Each row comes from the steps of one path. Every step used is in the known rows, and no mark comes twice. Write the path behind each row, first mark first.
Known rows:
kepebu/lamone/dafi/sezi: [  9.8 -11.4  -2.5  25.0 -26.6 -41.6  22.1 -16.8 -19.2   1.6  -8.9  -8.9
  44.1  16.5 -19.5  -5.0  12.7  -3.8  34.6  -0.2 -28.2]
benet/mulo: [ 18.6   7.2  -8.2  20.1 -63.4 -23.2  10.7  -2.9  57.2  -3.5 -42.9  -7.7
  45.5  -7.4  -0.8 -15.7   6.2 -37.6  46.6 -17.8  25.9]
dumom/sezi/kepebu: [ 27.3  28.3  19.4  12.0 -58.6 -26.1  12.6  52.7  21.9  -8.2 -34.3   9.8
 -32.7 -11.5  -3.9  -6.6 -24.5 -14.8  17.1   3.1  15.9]
dafi/sezi/kepebu: [ 14.4   9.8  -6.3  24.5 -72.7 -10.8  12.2 -10.5  16.5  10.5 -58.0   3.1
  21.9  11.5  40.7  11.1  -4.2 -21.0  48.0  -6.9  13.1]
dafi/sezi: [  5.9 -14.5  -3.7  35.9 -45.8  -4.7   6.1 -10.5  35.9  19.5 -61.2  13.7
  30.5   0.1  12.4  10.9   4.5 -16.2  45.0  -5.3  11.4]
dafi/lamone/kepebu/sezi/dumom: [ 43.4  15.1 -21.2  12.8  -0.3  14.8  -7.2 -19.2  18.6 -16.7 -52.0 -18.9
   0.1  -0.7   8.9  -4.2 -23.0 -13.4 -13.3 -17.4  29.3]
sezi/kepebu: [ 38.2  28.4  16.1  16.3 -72.3 -29.0  -4.1  18.2  10.2   0.0 -54.9   4.2
  11.8   4.2  20.2   3.7 -11.8 -27.0  38.5  -3.4  17.0]
kepebu/sezi/dafi/lamone/dumom/benet: [  8.7 -48.2  29.5  -6.0  -9.2  54.9 -31.7 -21.5 -27.6  -1.2 -17.4  10.9
 -13.4 -24.0  -7.9   1.3  24.5  -9.6 -12.0 -21.9  52.9]
dafi/lamone/dumom/sezi/kepebu: [ 21.4  13.9   0.2  20.5 -50.6  18.9 -15.3  36.9  33.8   1.2 -26.1   6.7
 -37.2 -17.5  -3.5 -42.4 -39.6 -25.0  16.1  16.9  76.8]
dafi/sezi/dumom: [  3.3  -5.8 -42.8  34.0 -33.1 -15.9   6.3  20.6  38.5  35.3 -76.9  19.2
  52.6   9.8  19.5  16.7 -17.2  -4.0  15.0 -25.0  -3.2]
sezi/kepebu/lamone/dumom: [ 41.9  27.9 -26.4 -30.6 -51.6 -36.6   4.8  46.8 -12.0  16.7 -47.7  -7.0
   8.2  -1.2   8.6  -8.3   0.4 -37.9  28.1   7.6  24.7]
kepebu/lamone/dafi/sezi/dumom: [  8.9   1.5 -39.2  23.0 -18.7 -49.4  25.6  11.6 -14.0  15.2 -33.6  -0.5
  64.1  29.5  -8.8  -2.3 -10.5  10.5   7.0 -24.8 -44.1]
dumom/lamone/dafi: [ 30.6 -15.7  36.0  48.2 -33.8 -42.8 -25.5  -2.5 -44.3  -3.3 -28.6   8.0
  36.8  18.6 -15.1 -28.1  -4.7  21.7  23.5   8.2 -20.8]
kepebu/sezi: [ 25.8  13.0  29.3  11.0 -13.0 -11.4 -10.8  12.3   5.5 -26.8 -47.3  17.6
   4.2  -4.2  -6.8  18.4  19.2 -16.3  -1.5 -11.4   9.3]
sezi/dumom/lamone/dafi: [ 27.6  -4.0   2.1  42.9 -22.3 -51.2 -22.2  35.0 -39.7  11.9 -51.0  12.8
  60.0  35.6  -9.7 -16.8 -29.4  36.8  -3.1 -13.8 -32.4]
dumom/benet: [ 19.3 -14.5  36.8  23.9 -38.8  -3.5 -11.8  14.3  -8.4  15.6 -56.3   1.6
  -3.4 -16.2   3.9   6.7  12.5  -8.1  21.0  -3.4  -5.5]
kepebu/sezi/dafi/lamone/dumom: [ 16.9 -28.1   5.5  -5.2 -11.6  38.2 -24.9 -20.4   3.0  -9.3 -14.8  23.2
   7.0  -9.3 -18.0  -2.3  12.6 -22.6   0.4 -18.1  82.4]
kepebu/lamone/dafi: [ 29.8   7.1  21.5  15.1 -29.7 -53.4   5.4   3.4 -27.6  -4.3 -10.5  -2.1
  29.7  14.2 -36.5 -14.7   8.1  -9.7  28.3   5.2 -25.6]
dafi/lamone/kepebu: [ 41.8  -6.9   1.0  32.1 -40.5  14.6  -4.7 -43.7  31.2   7.2 -35.5 -24.9
  -9.0 -12.4   0.6 -20.7 -21.9 -31.6  49.9  19.9  48.6]
dafi/lamone/dumom: [ 17.5 -10.0  -2.0  33.9 -36.5  25.3 -31.8  -5.1  37.7  15.8 -42.8  13.5
   8.7 -12.0  -7.7 -33.4 -16.3 -32.5  33.6  18.4  73.1]
lamone/dafi: [ 22.1  -5.5  31.5  49.5 -45.9 -28.2 -16.2  -1.4   4.1  -9.8 -32.2   0.7
  34.3  18.3 -18.7 -17.4  -9.5  -8.2  33.9  -3.3  -9.4]

Write each row's path:
[  7.4 -22.3  23.7  19.8 -39.2  14.7   7.4   7.6  31.9   1.4  14.0  27.6
 -23.6 -33.8 -60.4 -17.0 -15.5  -9.3  13.6  -4.6  60.4]
dumom/sezi/dafi/lamone
[ 27.7 -14.1  24.0 -14.1 -22.2  -2.0  -3.7   3.5  -8.2 -18.9 -25.0  29.2
   9.8  -1.3 -21.6  32.7  28.4 -13.8   1.4 -34.0  19.4]
kepebu/sezi/dafi
[  3.2 -19.5 -15.6  24.5 -14.0 -33.3  21.7  11.7 -46.4  27.7 -33.3 -17.0
  42.7  13.8   3.7   3.0   0.3  27.1  -1.8 -27.5 -60.0]
kepebu/lamone/dafi/sezi/dumom/benet
[ 53.4  -2.6   2.5  -0.6 -14.3  -5.4   1.9  -2.9   8.5 -23.1 -53.7 -25.4
 -12.9  -1.6  11.3  11.5   4.1 -24.5  16.6  -2.9  12.2]
lamone/kepebu/sezi
[ -1.8 -58.5  -6.2   1.6 -58.5  41.0  -8.9 -34.1  19.9  27.9  -7.1 -13.5
  23.0 -29.9   0.5 -30.9  13.8 -27.5  35.1 -26.6  75.0]
sezi/dafi/lamone/dumom/benet/mulo
[ 41.4 -37.5  -2.2   9.3 -52.0  18.3   2.7 -40.1  18.7  15.4 -12.6 -20.1
   4.1  -9.0 -10.3 -10.6 -10.5 -31.0  50.3  -1.8  56.6]
sezi/dafi/lamone/kepebu
[ 30.1   4.9  11.1  31.2   8.7 -43.0 -22.4  31.4 -61.2 -27.1 -41.9  16.2
  45.5  31.1 -10.5  -4.8  -8.1  39.8 -37.0 -23.8 -40.1]
kepebu/sezi/dumom/lamone/dafi
[ 15.6 -27.1  13.3  -2.1 -38.2  -7.9  16.7  57.8  26.2   8.1 -16.8  29.2
 -15.0 -21.8 -47.6   7.4  -5.8  -2.9  10.5 -16.4  25.3]
dumom/sezi/dafi
[ -9.9 -29.7 -22.0  53.4 -48.2  -8.9  14.9 -15.9   9.9  17.8 -41.6 -29.9
  73.4  18.5  32.4 -17.6  -7.9  16.5  20.2 -50.4 -35.3]
lamone/dafi/sezi/dumom/benet/mulo
[ 20.4  -9.1  -8.5  13.8 -18.9  -1.2  -9.0  80.9  40.5  19.2 -55.9  19.9
 -24.0 -21.1 -23.3 -25.7 -21.0 -14.6   7.8  18.9  45.1]
lamone/dumom/sezi
[ 59.0  -9.2 -39.6  11.1 -22.0 -34.8   4.1  44.9 -11.3  28.2 -80.9 -15.6
  30.7  13.1  18.1  -7.8 -33.8  10.4  10.6   0.2  -3.2]
sezi/dumom/lamone/kepebu
[ 19.4  -4.0   2.1  21.4 -28.9 -10.1  -7.3  44.9  -0.2  34.1 -75.0   8.8
  22.8  -6.1  12.3  11.6  -9.9   9.7  -3.9 -26.3 -19.6]
sezi/dumom/benet
[ 35.6   5.5 -10.4 -32.5 -45.3 -20.9   2.2  46.5 -47.7  26.9 -43.6 -19.7
 -10.8 -12.1  23.6  -4.8  11.7 -21.9  16.3   3.8   4.3]
sezi/kepebu/lamone/dumom/benet
[ 12.3 -14.6  15.4  19.4 -56.3  -5.7   9.3  -4.0  22.8   8.2 -40.9 -22.3
  25.3 -20.6  12.4  -9.1  21.3 -24.2  36.0 -23.4   7.9]
dumom/benet/mulo
[ 32.1   1.1 -13.5  20.7 -20.8 -43.6 -10.4  56.5 -10.2  25.3 -77.2  23.2
  47.3   8.1  -0.2  -1.8 -18.9  21.2  -6.4  -9.5  -6.7]
sezi/dumom/lamone
[ 37.6  -9.0 -34.1 -10.4 -12.9  -2.3  21.4  10.6   9.9  -7.0 -61.7 -53.1
  12.6  -7.8  39.4   3.6  -0.3  -8.9 -12.2 -46.7 -10.4]
lamone/kepebu/sezi/dumom/benet/mulo
[ 43.8  -0.3  13.6  16.1  -9.7  20.9  -7.5 -48.9  11.7 -31.1 -27.8 -23.4
 -21.2 -13.4   2.6  -8.5  -1.4 -28.4  16.9   4.4  43.1]
dafi/lamone/kepebu/sezi
[ 22.3  21.9 -20.8  -6.8 -59.9 -41.7  34.0   1.9 -10.0   9.3 -30.1  -0.9
  16.3   3.0  21.6  14.0  11.4 -25.5  39.8  -4.7  -4.8]
dafi/sezi/kepebu/lamone
[ 42.4  40.9   0.4 -18.6 -59.8 -55.7  20.9  22.4 -21.8  -0.3 -26.7  -5.0
   9.2  -0.8  -1.5   6.4   6.9 -32.6  31.2  -1.3  -4.4]
sezi/kepebu/lamone
[ 20.8 -18.8 -25.1 -24.5 -31.9 -15.5  13.3  28.3  -1.2  23.2 -32.8 -27.6
  19.5 -26.6  -0.5 -24.4  29.3 -34.4  26.2  -5.1  20.5]
kepebu/lamone/dumom/benet/mulo
[ 50.5 -27.9  -0.6 -24.4 -20.4   1.6  10.5  -4.3  -5.9 -14.4 -34.3 -18.4
  -2.3  -0.7  -0.9  25.8  12.7 -23.3  16.0 -21.0  19.9]
lamone/kepebu/sezi/dafi
[ 22.8   5.1 -46.3 -19.8 -48.1 -21.8  19.9  18.2 -10.7  26.9 -48.2  -8.4
  17.4   6.4  29.5   0.6   3.9 -32.1  36.7   7.0  22.6]
dafi/sezi/kepebu/lamone/dumom
[ 32.7  37.3  17.4   0.5 -45.1 -57.9  25.7  49.3 -29.2 -19.6  10.9  -8.4
 -16.8   2.7 -33.9 -23.0 -20.4   1.2  11.5   1.1 -27.5]
dumom/sezi/kepebu/lamone/dafi
[ 36.3  13.5  -8.2   9.1   5.8 -37.0 -14.5  49.4 -31.7 -10.7 -63.6  31.8
  28.0   9.5  -0.1  12.5  -0.6  24.1 -38.7 -26.3 -18.5]
kepebu/sezi/dumom/lamone
[ 37.8  -6.9  -2.6  15.2   2.5  30.3  -5.6 -21.3 -10.9  -4.5 -50.9 -31.5
 -15.8 -14.7  20.4  -0.9 -11.2   1.3 -21.4 -18.6  12.1]
dafi/lamone/kepebu/sezi/dumom/benet
[ 18.2 -14.5 -25.1 -21.2 -43.0  -7.2  13.7  18.2 -36.7  37.4 -54.2 -19.1
   2.2  -5.9  45.4   3.5  15.3 -15.3  26.1   4.1   4.2]
dafi/sezi/kepebu/lamone/dumom/benet
